Each row was made from one path, in order. Every step used is in the known rows, and no mark comes twice. Write each row's path.
Known rows:
y, x: [ 0.64 -2.20 -0.91 -0.13 -1.40 -4.63 -2.16  0.27  2.57 -1.34  2.47  4.04
  0.47  1.58  1.52  0.79 -0.23  0.34  3.59  0.92  1.25]
d, w, h: [-1.43  2.59 -1.37  1.85 -4.30 -2.98 -1.22 -2.55 -3.24  0.00 -1.38  0.30
 -6.08 -1.49 -2.94  5.58 -2.79 -0.18 -1.36  0.91  1.39]
x, y: [ 2.18 -2.28  3.24 -0.61  2.67 -1.46  2.41  0.29  3.78  0.30 -0.72 -1.62
  2.74  1.12  1.41 -0.10  1.30  0.53  0.06  0.53 -1.63]
w, h: [-0.91  1.28 -2.34 -1.00 -1.52 -3.50  2.72 -3.14 -0.89 -2.84 -0.49  2.29
 -7.08  0.26 -3.76  4.84 -1.88  3.76 -1.96 -1.13 -1.98]
h, x: [ 1.18  1.56  1.66 -4.81 -1.32 -3.32  0.77 -2.27  1.95  0.17  2.14  2.54
  0.30  1.42 -0.87 -0.42  4.96 -1.31 -0.39 -2.75 -1.17]
w, d: [-2.15 -0.50 -4.14  1.81 -0.26 -1.76  0.39 -2.84 -3.69 -2.67 -1.54 -0.73
 -5.35 -0.31 -1.81  1.57 -0.28  2.41  1.54  2.14 -0.37]
w, y, n: [-0.37 -1.78 -3.04  1.92 -0.03  0.08  3.79 -1.70  0.62 -6.90 -1.71  4.69
 -5.14  4.59  3.57 -0.78 -3.95  5.62 -0.46  0.62 -2.49]
h, x, y, n: [ 0.94  0.20  3.34  0.26  1.50 -1.25  0.94  0.44  3.40 -1.72 -1.32 -0.47
  2.18  3.52  1.79 -1.27 -0.10  0.89 -1.50 -1.79 -2.46]
x, y, n, d, w, h: [-2.02  1.86 -0.30  4.27 -0.20  1.93 -1.63  0.25 -3.41  0.76 -1.03 -1.97
 -2.27 -2.77 -1.96  3.29 -2.48 -0.40 -1.38  0.72 -0.05]
n, x, y: [ 4.11 -4.15  2.37 -2.91  2.96 -0.14  3.71  2.27  4.36  3.08 -2.12 -3.99
  5.00  0.92 -0.48 -2.09  2.48  1.18 -0.68 -1.64 -1.05]
n, d, w, x: [-3.53 -0.12 -1.28 -1.81 -0.97  0.45 -0.61  0.44 -4.80  3.70 -0.70  1.97
 -1.70 -4.85  0.63 -2.06 -2.55 -2.75  1.95 -0.48  1.76]
w, n, d: [ 0.12 -0.69 -3.91 -0.67  2.14  6.16  0.07 -3.21 -0.82 -1.04  2.04  1.84
 -1.79 -1.55 -2.84 -0.03  1.93  3.22  1.85  0.68 -0.10]
h, x, y, n, d, w: [-0.01  1.33  2.50  2.58  0.29  3.61 -4.18  1.56 -1.68  2.21  0.21 -2.92
  3.37 -3.57  2.28 -1.50  1.46 -5.47  1.35  1.57  1.97]
w, n, x, y: [ 3.90 -3.81  0.95 -0.63  2.10  1.27  2.82  0.23  4.15  3.57 -2.28 -3.21
  4.72  2.80 -3.16 -1.41  0.97  3.83 -1.70 -1.88 -0.79]
d, y: [-0.16  1.99 -0.33 -6.32 -2.01 -1.08  1.34  1.82 -1.03  1.59  2.62  0.60
 -2.30 -0.16  3.25 -3.23  0.64 -2.03 -0.74  1.25  0.05]
h, x, y, n, d: [ 0.68 -0.37  1.69 -0.46  4.71  4.80  0.78  1.49  1.34 -0.83  1.53 -0.97
  3.41 -1.80  1.68 -2.94  3.22 -0.11  1.02 -1.24 -2.28]
d, x, y, n: [-0.71  1.18  1.62  0.34  1.74 -2.99  1.43  2.27  1.99 -3.19 -2.02 -1.14
  2.98  3.65  2.22  0.25 -4.10 -0.23 -1.52  0.68 -0.29]
w, h, x: [-0.29  2.90  0.20 -3.00 -2.27 -3.82  1.59 -3.12  0.17  0.55  2.00  2.66
 -2.72  1.31 -4.27  2.18  3.57  1.17 -3.35 -4.36 -2.23]
y, n: [ 0.17  0.06 -0.96 -0.72 -0.37 -1.14  0.59 -1.39  1.74 -6.73 -2.51  2.36
 -4.97  2.13  2.35  1.03 -3.29  3.12  1.00  0.84 -0.29]
d, w, h, x: [-0.93  4.34  1.26 -0.70 -4.54 -3.64 -1.64 -2.70 -2.01  2.62  1.08  0.98
 -1.85 -0.21 -4.04  2.68  2.38 -2.34 -2.68 -2.64  0.08]

Which path is each row?
[ 1.05 -1.24  2.19  1.10  1.94 -0.60  1.26  0.48  3.47 -4.02 -2.93 -0.71
  0.08  3.00  2.95 -0.09 -2.64  2.50 -0.42  0.31 -1.46] -> x, y, n
[-1.01  1.03 -0.29  1.89 -1.11  3.65 -4.39  0.20 -3.18 -1.18 -0.89 -1.22
 -1.42 -4.40  2.68  0.13 -1.29 -4.30  3.04  3.18  3.50] -> y, n, d, w
[-0.21 -0.19 -0.76 -2.83 -3.07 -3.64 -2.30  3.61  0.79  2.53  5.16  3.00
  1.11  1.40  2.97 -2.87 -0.21 -2.11  1.85  1.17  1.95] -> d, y, x
[-0.54  0.28  0.51  0.52  4.19  4.30  1.32  0.95  0.27 -0.63  1.34 -0.58
  1.22 -1.88 -0.80 -0.79  2.30  1.18 -0.37 -2.24 -3.22] -> w, h, x, y, n, d
[-1.86  2.31 -1.88  1.62 -1.76  1.14 -1.42 -1.14 -4.48  0.53  0.35 -0.25
 -4.75 -4.15 -2.78  4.45 -0.91 -1.05 -0.09  1.09  1.10] -> n, d, w, h
[ 2.11 -0.36 -1.39 -5.47 -1.22  0.52  2.51  3.61  0.54  0.13 -1.56 -1.43
 -0.79  1.21  1.16 -4.45 -1.37  1.14 -1.35 -1.52  1.06] -> d, y, n, x
[-0.21 -0.67 -1.83 -1.17  2.86  4.75  0.54 -0.11 -0.22 -4.70  0.28  1.16
 -2.36 -2.66  2.01 -0.89  0.62  1.65  2.53  0.86 -0.55] -> y, n, d
[-0.37  0.30  1.52  3.21  0.75  4.14 -3.92  1.79 -1.99  0.58 -1.11 -2.94
  1.75 -3.93  3.06 -0.53 -0.89 -4.33  2.02  3.21  2.72] -> x, y, n, d, w
[-0.29  0.22  2.66 -1.60  2.29 -4.04  2.26  2.48  2.20  1.30  0.56 -2.17
  6.21  1.70  0.68  0.55 -0.48 -3.08 -1.86  0.50 -0.30] -> d, x, y
[ 2.38 -1.24 -2.31 -0.71 -3.48  1.39 -1.00 -1.74 -0.25  2.68 -2.57 -1.74
 -0.08  1.35 -4.08 -0.09 -0.77  1.99 -0.71 -0.47  3.33] -> d, w, n, x
[ 3.79 -2.92  1.59  0.95  0.19  1.61  0.19  0.63  2.38  5.14 -2.64 -4.61
  5.37  1.84 -2.74 -1.15  0.38  0.97 -1.45 -0.59  0.91] -> d, w, n, x, y
[-1.06 -3.16 -3.13  4.85 -1.44  0.10 -2.49  1.57 -1.02  1.18  4.10  4.49
  1.55  0.04  3.00 -1.28  0.19 -0.81  3.77  2.36  2.17] -> n, d, w, y, x
[-2.49  0.81 -0.60  3.19  1.99 -2.59  0.58  2.06 -0.42 -2.85 -2.59 -2.40
  1.90  3.05  0.96  0.40 -4.50  0.47 -1.72  1.12 -0.33] -> w, d, x, y, n
[-0.34 -4.20 -3.65  2.48 -1.28 -3.56  0.91  0.35  1.90 -1.48  3.56  6.41
 -0.39  3.96  2.32 -0.80 -0.34  3.00  2.30  0.61 -0.34] -> w, y, x
[-0.32  0.60 -0.23  0.27 -0.88  3.27 -4.01 -0.01 -3.22  0.94  0.24 -1.34
 -0.33 -5.76  1.47  0.49  1.34 -5.04  3.26  3.26  3.50] -> n, d, w
[-1.56 -2.05 -0.04 -0.40  5.10  4.53  2.09  1.89 -0.22 -0.93 -0.76  0.30
  1.16 -2.50  1.94 -3.03 -1.10  1.85  1.40 -1.20 -2.35] -> w, x, y, n, d
[ 0.29  1.40  4.03  0.97  1.29  0.55 -0.38  0.52  0.05  5.71  1.78 -2.99
  4.87 -1.68 -2.35  0.25  4.29 -2.91 -2.24 -2.29 -1.68] -> n, d, w, h, x, y
[ 2.34 -0.39  4.90 -2.19  1.80 -2.17  1.67  0.10  4.12  3.19  1.05 -1.37
  5.82  1.72 -0.05 -1.69  4.83 -1.42 -1.52 -2.18 -2.61] -> h, x, y
[-1.67  4.13  0.20  0.45 -2.73 -0.24 -2.02 -1.34 -2.90  1.28  1.42  0.44
 -1.62 -1.41 -3.04  1.57  1.99 -2.00 -1.73 -2.76 -0.22] -> y, n, d, w, h, x
[ 0.02  1.33 -2.11  3.20 -4.54  0.84 -3.95 -4.71 -1.43  0.36 -1.28  0.85
 -3.09  1.95 -2.73  2.53 -2.73  0.72 -0.24  2.52  3.25] -> d, w, n
